Each row was made from one small tree. Brackets hold a mark, then the marks that hang from it, in the order of their numbers. Every link used is in the known rows. Write each row's tree.
Known rows:
(q572 (q90 q110 (q980 q381 q563)) q377): [-35.2  25.3  22.4 -34.7 -15.3  14.7  -3.1  21.0  -9.2 -10.4 -16.5  16.8
  47.9 -10.5 -14.9  38.9  45.5   2.0 -19.1 -40.6 -41.4 -41.2 -10.1  18.4
 -20.2  17.5 -19.9  20.7 -13.3 -13.8  17.3]
(q431 (q377 (q572 (q90 (q980 q381))))): [-20.0  22.8  26.8  -8.9 -29.0   5.3 -15.4  26.2  -9.9 -29.2 -23.7  25.9
  46.8   2.3   7.5  37.4  41.3   7.6 -11.2 -42.4 -46.5 -45.1  -7.5  -2.2
  -9.0 -16.4 -10.1  19.8  21.9 -19.1  20.7]
(q172 (q572 q377)): [ -9.0  30.2   9.7 -34.1  18.7  -4.6 -20.8   0.8 -23.8 -22.7  -4.8  35.6
  47.8  12.4  -7.6  35.7  30.9 -21.9 -22.0 -31.4 -40.9 -71.8  -1.9  10.1
   2.0 -21.1   3.2  17.8  31.2 -26.2   8.3]
(q431 (q377 (q572 (q90 q980)))): [ -9.0  31.9  16.7 -27.4 -18.3   2.7 -20.4  23.8 -18.6 -28.3 -12.5  27.4
  45.2   8.4   8.0  30.8  34.3  -1.9 -20.5 -42.1 -38.9 -42.0  10.8  -0.9
  -3.7 -17.6  -8.0  11.3  30.8 -18.2  10.8]
(q90 q110): [-24.5  28.1  17.9 -31.6  13.8   3.4 -26.0   7.9 -16.9 -29.6   3.5  29.3
  54.2   9.9   3.4  17.1  30.5 -23.2 -32.0 -38.3 -22.7 -80.0  -8.4  18.5
  14.1   4.2  -4.4  14.3  12.9 -30.8   9.0]
(q381 (q980 (q172 (q572 (q90 q110) q377)) q563)): [-21.1  35.7 -12.2 -26.0   0.0   9.4  10.5  29.8 -23.3  15.5 -27.7   2.7
  40.3 -19.8 -29.0  41.7  39.8   4.1 -15.3 -22.5 -32.3 -59.4   0.1  22.7
 -17.2  -7.4  10.9  12.3 -18.8 -20.8  25.3]
(q172 (q980 q381 q563)): [-18.0  16.1  26.7 -41.3  14.1  18.9  -0.5  25.8 -18.4 -12.1 -23.9  21.4
  54.3   5.5  -5.0  30.1  30.5 -13.4  -8.4 -26.2 -27.5 -55.7 -27.7  19.8
 -12.0  -1.1  -2.9  29.4  -1.8 -27.1  12.2]
(q572 (q90 q110 (q980 q172))): [-23.8  34.2   9.9 -35.1 -13.4  -1.8  -8.3  20.8  -9.4 -18.6 -14.4  15.8
  47.6   2.6  -2.5   9.1  46.2  -2.6 -28.6 -38.9 -19.6 -52.6 -18.3   2.0
   4.0  20.1  -4.3  21.2   0.0  -8.9  22.8]
(q980 q381): [-24.3  15.6  31.8 -22.7   3.1   7.5 -15.7   8.9 -13.1 -35.0 -12.3  29.7
  58.6  10.4   8.5  27.1  31.8 -24.6 -28.3 -36.4 -26.3 -69.7 -15.3  11.7
   9.3   3.2 -10.2  23.2  15.4 -24.8  13.5]
(q377 (q572 (q90 q110 (q980 q172 q563)))): [-24.9  39.4   8.6 -24.3 -13.4   9.2   8.1  32.5  -3.8  -6.6 -31.8  17.3
  38.2  -8.7 -27.2  23.3  53.8   0.0 -17.8 -24.6 -26.3 -38.1 -18.0  11.3
 -15.2   0.9   8.3  13.5  -9.3 -24.4  19.5]
(q572 (q90 q110 (q980 q172 q381 q563)) q377): [-36.7  27.6  17.6 -29.0 -20.4  12.0  16.8  28.1  -4.5   0.0 -28.5   8.8
  44.7 -12.4 -23.2  31.8  56.2  11.1 -15.3 -36.6 -42.0 -41.3 -26.9  10.1
 -22.9  25.6  -5.2  22.8 -25.8  -7.1  32.3]
(q381 q980): [ -9.0  17.6  17.3 -37.7  12.2   4.4 -18.0  14.6 -28.0 -27.8  -5.6  18.0
  61.7   5.7  22.8  32.8  21.8 -16.2 -33.2 -34.8 -13.6 -67.3   2.0  14.7
   7.7  -4.7 -14.7  18.2  17.3 -17.3   1.2]
(q90 q110 q572 q980): [-19.3  26.6  19.8 -21.2  15.9  -3.3 -10.9  11.2   0.2 -42.7   7.5  29.0
  55.0   6.7  15.5  31.3  48.9   4.3  -3.7 -30.3 -28.9 -44.9 -37.7   3.6
  -6.5  -6.5  -4.2  34.4   9.6 -26.2   9.2]
(q572 q90 q377): [-14.7  31.4  12.3 -56.1 -14.3   9.4 -30.7   6.2 -31.0 -15.8  -0.2  27.6
  49.4   7.5  -7.0  32.2  23.7 -29.9 -47.3 -45.6 -27.9 -56.3  30.2  15.1
   9.7   5.0 -16.7   7.9  17.9  -4.7  -1.1]
(q980 q172 q381 q563): [-28.7  20.6  28.1 -19.8   3.6  18.0  24.0  20.4 -10.5 -14.5 -28.9  16.3
  53.1   5.6 -12.6  23.6  43.0 -16.7 -21.7 -20.8 -26.0 -56.6 -29.5  17.6
  -6.8  15.3  12.2  23.9  -7.8 -23.6  26.8]
(q90 (q572 q377) (q980 q172 q381)): [-18.4  15.8  25.9 -12.5  -2.5  -3.2  15.6  13.2   6.7 -30.5 -19.3  23.2
  54.1   1.9   3.3  47.0  60.7  20.1   2.9 -31.2 -46.8 -36.6 -55.8 -12.3
 -21.2  -0.3   6.1  42.3   0.7  -3.6  28.6]
(q110 (q90 (q572 q377) (q980 q172 q381 q563))): [-19.8  10.7  21.5 -17.6 -18.1  21.9  35.5  18.8   0.6 -14.1 -20.1  22.5
  41.4  -2.6  -5.9  44.0  67.1   7.7 -15.1 -20.6 -42.1 -24.6 -51.7  -6.0
 -34.7  -3.6  -2.2  49.5  -8.2  -5.6  13.5]
(q172 (q572 q377) (q980 q381 q563)): [-14.1  21.2  14.3 -32.3  21.7   8.8  -0.7  22.6 -18.2  -0.4 -28.4  25.6
  44.5  -0.7 -21.2  43.2  33.5  -5.2   7.1 -21.7 -48.1 -62.9 -31.4  17.9
 -24.0 -24.4   6.5  28.4   6.0 -30.9  18.7]
(q90 q110 (q572 q377) (q980 q172 q381 q563)): [-31.5  22.2  21.4  -7.8   3.7   8.3  30.8  21.4  10.9 -15.9 -19.3  15.9
  50.3 -11.1 -15.1  46.7  66.8  26.3  12.6 -23.2 -50.1 -33.9 -62.8   3.7
 -35.3  10.8  12.2  36.0 -26.7 -16.2  34.9]
(q172 (q572 q90 q377) (q980 q381 q563)): [-17.9  26.4   5.2 -41.3  -1.1  16.8  -6.2  27.0 -22.5   5.2 -33.2  21.2
  40.0  -6.0 -29.1  43.4  30.9 -12.7  -3.9 -27.1 -41.6 -53.5  -9.7  20.5
 -21.2 -21.1   0.3  24.3  -0.6 -23.4  17.4]
(q377 (q572 (q90 q110 (q980 q172)))): [-20.3  35.9   8.5 -20.9 -18.2  -3.9  -7.0  25.4  -1.7 -17.2 -27.1  21.6
  38.9  -1.9 -13.4  19.5  51.4   1.0 -20.3 -34.1 -27.3 -53.9 -21.0  -1.2
  -1.7  -5.9   3.1  15.5   3.9 -20.6  17.4]
(q377 q572): [-10.0  27.0  21.7 -27.4   8.3   3.1 -23.6   9.6 -17.5 -31.3 -14.0  36.7
  48.8  11.4  -2.0  30.5  31.4 -27.9 -29.2 -30.9 -27.2 -65.8   1.8  11.3
   8.8 -23.2   0.2  10.2  28.5 -33.1   1.2]

Which tree is each row?
[-10.7  30.5  16.3 -34.8  12.0   7.2  25.6  16.3  -4.0 -20.1 -13.1  21.9
  51.0   3.5  -9.1  43.1  57.1  10.3  -2.8 -20.0 -41.9 -17.4 -35.2   0.9
 -31.3   6.5  12.4  31.7  -4.4  -6.5  18.4] : (q90 (q572 q377) (q980 q172 q563))
[-15.6  34.5   9.1 -22.1  22.2   7.2  15.3  19.6 -16.9 -12.5 -24.9  22.1
  45.3   8.6 -21.4  17.8  43.4 -21.8 -17.7  -9.7 -27.1 -57.4 -21.4  20.5
  -6.1 -10.7  25.8  21.6   7.7 -34.4  23.0] : (q980 (q172 q572) q563)
[-10.1  30.3  16.7 -58.2 -11.7   0.4 -26.0  10.0 -23.4 -22.8  -2.9  27.0
  51.5   7.6   1.6  32.8  33.2 -13.1 -37.1 -48.1 -30.5 -39.7  14.6   2.9
  -2.3  11.5 -22.7  18.2  17.5   2.2   1.4] : (q572 (q90 q980) q377)
[-23.4  32.1  14.3 -19.5  16.0   8.1  23.2  24.2   3.8 -25.1 -11.4  18.0
  49.5  -0.9  -5.9  25.0  59.9  10.5   1.7 -16.6 -30.1 -29.4 -52.0   8.1
 -22.0   7.9  17.6  34.6 -14.5 -24.7  24.5] : (q90 q110 q572 (q980 q172 q563))
[ -6.8  34.0  -0.4 -46.0   4.6   2.9 -28.6  20.5 -29.0 -11.8 -17.1  28.1
  42.1   9.6  -8.8  22.3  22.4 -24.4 -16.7 -29.7 -22.0 -65.3  -2.3  13.7
   5.8 -26.6  -1.0  23.5  23.7 -24.3   6.4] : (q172 (q572 q90) q980)
[-26.3  43.5  -7.6 -27.8  -3.0   9.4   6.5  20.6 -16.9   9.1 -21.1  17.1
  35.8  -8.3 -42.1  26.2  43.4 -11.3 -20.8 -23.7 -37.2 -62.3  -3.6  23.3
 -12.9  -4.0  16.7  10.6 -10.5 -25.9  28.8] : (q980 (q172 (q572 (q90 q110) q377)) q563)
[-28.5  17.8  24.8 -10.1   5.1  -3.9  -5.7   9.8   6.0 -35.1  -2.2  29.4
  54.3  -1.9   6.2  50.0  55.0  19.5   6.8 -37.1 -48.7 -46.7 -49.2   0.4
 -19.3  -5.7  -9.0  38.0  -0.3 -17.7  19.6] : (q90 q110 (q572 q377) (q980 q381))
[ -3.8  32.1   3.8 -50.5  32.0   4.6  -8.5  19.0 -26.6  -1.1 -17.1  29.8
  42.9   5.8 -22.3  36.7  27.3 -13.5  -1.2 -21.7 -42.2 -59.7 -14.0  19.5
 -19.3 -27.4   9.8  21.5  13.9 -29.5   9.3] : (q172 (q572 q377) (q980 q563))
[-21.7  22.7  24.0  -7.1  12.2   1.3  26.6  26.7  -0.6 -19.7 -38.7  20.4
  47.6   4.2 -11.0  25.8  58.4   3.2   1.7 -11.2 -38.6 -43.6 -56.1   5.1
 -22.5  -4.0  14.8  39.2   3.9 -29.5  32.8] : (q90 (q980 (q172 q572) q381 q563))
[-23.8  35.0  13.0 -52.3  -5.3  11.7 -10.5  20.9 -18.2  -8.7  -4.5  19.6
  46.2  -3.3 -15.5  32.6  39.8  -5.4 -27.2 -40.4 -33.0 -36.7   6.3  20.2
 -15.5  17.3 -18.0  11.7  -4.8 -12.5   8.3] : (q572 (q90 q110 (q980 q563)) q377)
[-15.9  36.6  -5.1 -38.2   8.0  -0.7 -33.0  23.4 -22.9  -7.8 -12.4  26.5
  40.7   1.3 -13.2  19.0  25.8 -15.1 -10.7 -32.3 -24.0 -78.5 -11.5  15.1
   6.7 -27.4   0.9  19.2  11.6 -33.4  12.0] : (q172 (q572 (q90 q110)) q980)
[-25.7  26.0  21.8 -37.7 -22.8  13.7  19.0  26.5 -10.3  -4.8 -33.7  12.2
  47.9  -5.7 -19.2  36.3  51.1   3.5 -22.5 -34.6 -40.4 -28.5 -16.5   6.0
 -22.8  26.6  -6.5  26.7 -13.5   1.4  26.4] : (q572 (q90 (q980 q172 q381 q563)) q377)
[-33.4  26.9  21.7  -2.8 -21.1  17.9   1.3  34.5  -5.4 -14.0 -24.2  18.3
  41.9 -10.1 -10.0  36.4  47.0  14.3  -2.3 -34.6 -48.4 -43.9 -12.8  15.5
 -23.5  -8.2  -4.7  13.4  -2.7 -32.2  27.9] : (q431 (q377 (q572 (q90 q110 (q980 q381 q563)))))
[-10.5  27.5  20.5 -42.5  19.1   8.6   6.7  12.2  -9.9 -28.6   0.8  28.3
  52.2   5.2  -1.2  48.1  48.4  -0.2  -4.9 -24.3 -37.6 -15.2 -18.6  10.5
 -29.0  -3.2  -1.4  28.9   6.2 -12.2   3.8] : (q90 (q572 q377) (q980 q563))
[-19.3  33.1 -11.7 -21.7  -5.0  -1.2  -4.4  23.0 -20.3   4.9 -22.1   6.8
  42.3 -12.4 -15.2  38.6  36.3   7.5 -17.6 -32.3 -31.4 -76.8  -5.1  10.4
  -3.4 -14.9   3.4  14.3  -4.8 -13.8  26.1] : (q381 (q980 (q172 (q572 (q90 q110) q377))))
[-16.2  19.6  18.0 -26.5  24.9  12.1   0.6  27.2 -15.3 -10.2 -30.6  24.8
  47.5   2.7 -11.9  31.3  33.7 -14.3   6.2 -16.1 -35.9 -61.3 -38.6  19.0
 -15.2 -25.9   9.4  34.8   7.1 -39.1  20.0] : (q172 q572 (q980 q381 q563))
[-30.2  26.3  17.8  -4.4 -28.6  -0.1   0.8  28.1   5.7 -17.1 -37.7  18.9
  40.6  -8.3 -13.7  26.5  56.1   9.6 -12.2 -33.6 -33.2 -57.2 -36.4  -3.0
  -7.0  -4.9  -1.3  22.6  -6.4 -21.5  29.1] : (q377 (q572 (q90 q110 (q980 q172 q381))))
[-33.0  29.3  17.6  -6.4 -23.3  12.8  17.8  35.5   5.1  -7.9 -42.9  13.3
  38.9 -14.0 -27.4  30.6  59.4   8.4  -8.9 -23.9 -34.6 -41.5 -34.7   8.5
 -21.2   1.4   5.1  19.6 -18.7 -27.0  30.7] : (q377 (q572 (q90 q110 (q980 q172 q381 q563))))
[-22.6  26.6  16.2 -29.7  -9.1   9.5  -1.0  20.9 -13.6 -13.4 -27.8  23.1
  42.0  -4.6 -17.8  43.6  45.8  -5.6 -11.7 -27.3 -46.6 -31.7 -11.7  13.5
 -23.6  -8.4 -10.7  30.3   5.6 -17.8  16.3] : (q172 (q572 (q90 (q980 q381 q563)) q377))
[-30.8  19.0  24.9 -14.0  10.4  10.7  13.5  16.2   5.7 -25.9  -7.3  23.4
  52.0  -8.1  -7.0  52.3  58.0  15.7  10.4 -27.8 -49.8 -33.0 -46.4  12.5
 -33.6   0.3  -4.3  33.9 -13.6 -21.4  21.1] : (q90 q110 (q572 q377) (q980 q381 q563))
[-19.4  33.4  14.0 -28.6 -13.2   0.4 -27.6  20.6  -7.2 -25.9 -14.8  28.9
  42.4  -0.7  -5.5  25.5  42.0  -9.1 -23.6 -38.1 -27.2 -53.1  -3.8   5.1
   1.6 -13.1 -13.0  12.0  15.3 -26.8   4.6] : (q377 (q572 (q90 q110 q980)))
[ -5.7  17.9  12.5 -32.9 -15.4   6.0  10.2   8.9  -6.1 -23.2  -5.7  30.9
  42.4   7.3   8.2  33.3  59.6   2.2 -27.9 -30.3 -36.5 -35.6 -36.9 -16.2
 -16.1 -12.1  -4.3  44.2  13.3   1.0   3.0] : (q110 (q90 (q572 q377) (q980 q172)))
[ -8.5  24.3  11.0 -26.8  -0.7  10.1  17.4  23.9 -12.5 -12.2 -25.2  26.0
  36.3   7.9  -5.2  13.7  56.5 -14.0 -28.7 -11.3 -26.3 -42.1 -38.5   1.2
 -16.9 -14.7   6.5  41.1  16.8 -26.6   7.6] : (q110 (q90 (q980 (q172 q572) q563)))
[-23.0  31.8  14.7 -42.5  -7.5   0.7 -25.6  16.4 -14.2 -26.2  -1.0  24.2
  50.4   4.2   6.6  16.0  37.7 -11.9 -33.6 -44.1 -20.5 -52.4  -3.8  11.0
   5.5  10.5 -19.4  18.7   9.0 -16.7   7.1] : (q572 (q90 q110 q980))
[-26.2  25.4  18.4  -5.0  12.1  10.0  23.1  21.1  -8.2 -13.3 -35.6  20.7
  46.3   3.6 -20.6  25.4  48.4 -13.6  -7.4  -9.9 -34.8 -61.2 -41.0  16.8
 -11.6  -7.4  22.7  27.7   0.1 -36.9  34.2] : (q980 (q172 q572) q381 q563)
[-20.5  36.8   8.1 -10.2 -20.8  -3.3  -5.1  30.0  -7.7 -13.7 -20.9  18.5
  40.0  -3.2  -4.7  20.0  47.9  17.2  -9.2 -40.1 -42.6 -56.1 -16.3  -3.8
  -6.0  -7.5   8.8  11.4   8.5 -20.3  31.8] : (q431 (q377 (q572 (q90 q110 (q980 q172)))))
[-23.7  36.0  -9.1 -18.7   0.4  12.2  14.4  34.1 -21.3   5.6 -29.2   0.2
  43.2 -16.0 -20.3  26.1  39.2  -2.9 -17.0 -16.1 -16.3 -58.9  -9.2  25.4
  -9.1  -8.4  13.3  16.4 -16.5 -29.9  25.8] : (q381 (q980 (q172 (q572 (q90 q110))) q563))
[-10.6  33.8  13.5 -20.5 -23.7   0.0  -1.8  28.1 -13.8 -20.6 -22.8  20.9
  43.1   5.9  -0.6  23.7  43.6   8.7 -17.8 -37.4 -39.4 -45.2  -7.4  -7.7
  -6.6  -9.4   7.8  14.5  20.5 -11.9  22.4] : (q431 (q377 (q572 (q90 (q980 q172)))))
[-34.9  30.7   2.8  -5.2 -17.2   0.1  -3.5  15.5  -8.6  -1.3 -28.0  18.8
  39.2  -9.7 -29.0  31.5  45.5   0.0 -14.7 -32.0 -44.9 -80.2 -23.4   8.4
  -1.7  -8.7   7.5  19.9  -6.7 -22.6  37.3] : (q980 (q172 (q572 (q90 q110) q377)) q381)
[ -7.5  27.3   1.9 -25.6  18.6   4.9  19.9  24.8 -23.2   2.9 -28.9  10.6
  48.0  -5.3 -17.1  45.2  39.2   0.0 -11.1 -15.4 -36.4 -57.7 -14.1  15.9
 -21.4 -15.0  14.5  18.9  -0.9 -20.3  21.4] : (q381 (q980 (q172 (q572 q377)) q563))
[-37.6  34.6   2.6 -10.5 -12.0  13.5  14.6  21.9 -10.3   9.3 -32.0  13.7
  36.9 -13.8 -41.1  35.4  50.0  -3.0 -13.7 -24.6 -44.7 -63.0 -21.6  20.1
 -16.9  -1.5  13.0  17.3 -19.5 -27.2  38.2] : (q980 (q172 (q572 (q90 q110) q377)) q381 q563)
[ -9.2  17.8  16.2 -24.5 -12.4   9.3   9.6  13.5  -3.6 -32.6  -7.4  29.7
  44.0  10.4  16.7  21.0  58.7  -4.7 -31.0 -24.3 -21.5 -33.8 -44.1 -12.9
  -8.0 -10.7  -2.2  48.5  16.8  -7.9   2.9] : (q110 (q90 q572 (q980 q172)))
[-13.7  36.3   4.4 -30.2  19.2   4.8  15.2  14.1 -19.5  -3.4 -22.3  23.9
  42.4   5.6 -27.6  31.0  42.5 -14.3 -16.1 -16.7 -41.9 -59.8 -16.9  16.2
 -12.8  -7.1  23.0  17.9   7.6 -25.9  21.9] : (q980 (q172 (q572 q377)) q563)
[-29.0  25.7  15.4  -4.1   9.3  -2.3  23.1  24.0   5.2  -5.7 -32.5  19.5
  43.9  -7.8 -24.2  36.0  62.6  21.2   9.4 -21.2 -55.0 -57.4 -59.0   5.9
 -29.5  -0.6  13.3  31.7 -10.0 -28.7  38.3] : (q90 q110 (q980 (q172 (q572 q377)) q381 q563))
[ -7.1  23.2   3.3 -16.9  16.9  -5.0   5.0  20.6 -21.2 -16.3 -25.5  13.0
  51.4   3.5   4.5  28.4  35.9  -3.1 -14.9 -19.4 -21.5 -72.0 -24.8   5.8
   0.7 -22.2  12.2  24.6  14.2 -23.4  19.6] : (q381 (q980 (q172 q572)))
[ -7.4  24.4   6.7 -33.7  -2.4   6.4  18.1  18.3 -13.3  -1.8 -23.1  28.2
  34.0   4.7 -14.4  24.7  56.2  -6.7 -28.5 -17.8 -40.8 -45.6 -33.8  -1.8
 -25.1 -15.8   4.4  37.9  16.2 -16.8   7.0] : (q110 (q90 (q980 (q172 (q572 q377)) q563)))
[-18.5  32.7   9.0 -11.6  16.3 -18.1  -3.8  18.4  -1.2 -24.3 -18.4  25.0
  46.3   6.3  -2.9  13.2  53.4   6.2  -2.5 -23.5 -33.2 -68.4 -52.4  -0.8
  -4.1 -10.0  12.7  31.1  13.1 -31.3  27.2] : (q90 q110 (q980 (q172 q572)))
[-32.7  20.0  27.9 -12.0   3.1   5.5  22.4  27.1   3.4 -17.7 -26.7  14.1
  52.3  -2.1  -7.8  20.3  57.3   9.6  -6.0 -24.9 -34.8 -51.1 -57.2   9.2
 -17.9  20.8   4.4  32.3 -16.7 -24.1  33.4] : (q90 q110 (q980 q172 q381 q563))
[-16.5  40.3  -8.9 -49.5  10.6   9.8 -15.5  25.2 -25.8  13.4 -15.8  22.0
  36.7  -7.1 -35.5  34.4  29.1  -9.5  -7.2 -29.4 -37.5 -63.1  -3.1  25.8
 -15.6 -21.5   3.1  16.0  -4.3 -29.8  13.7] : (q172 (q572 (q90 q110) q377) (q980 q563))
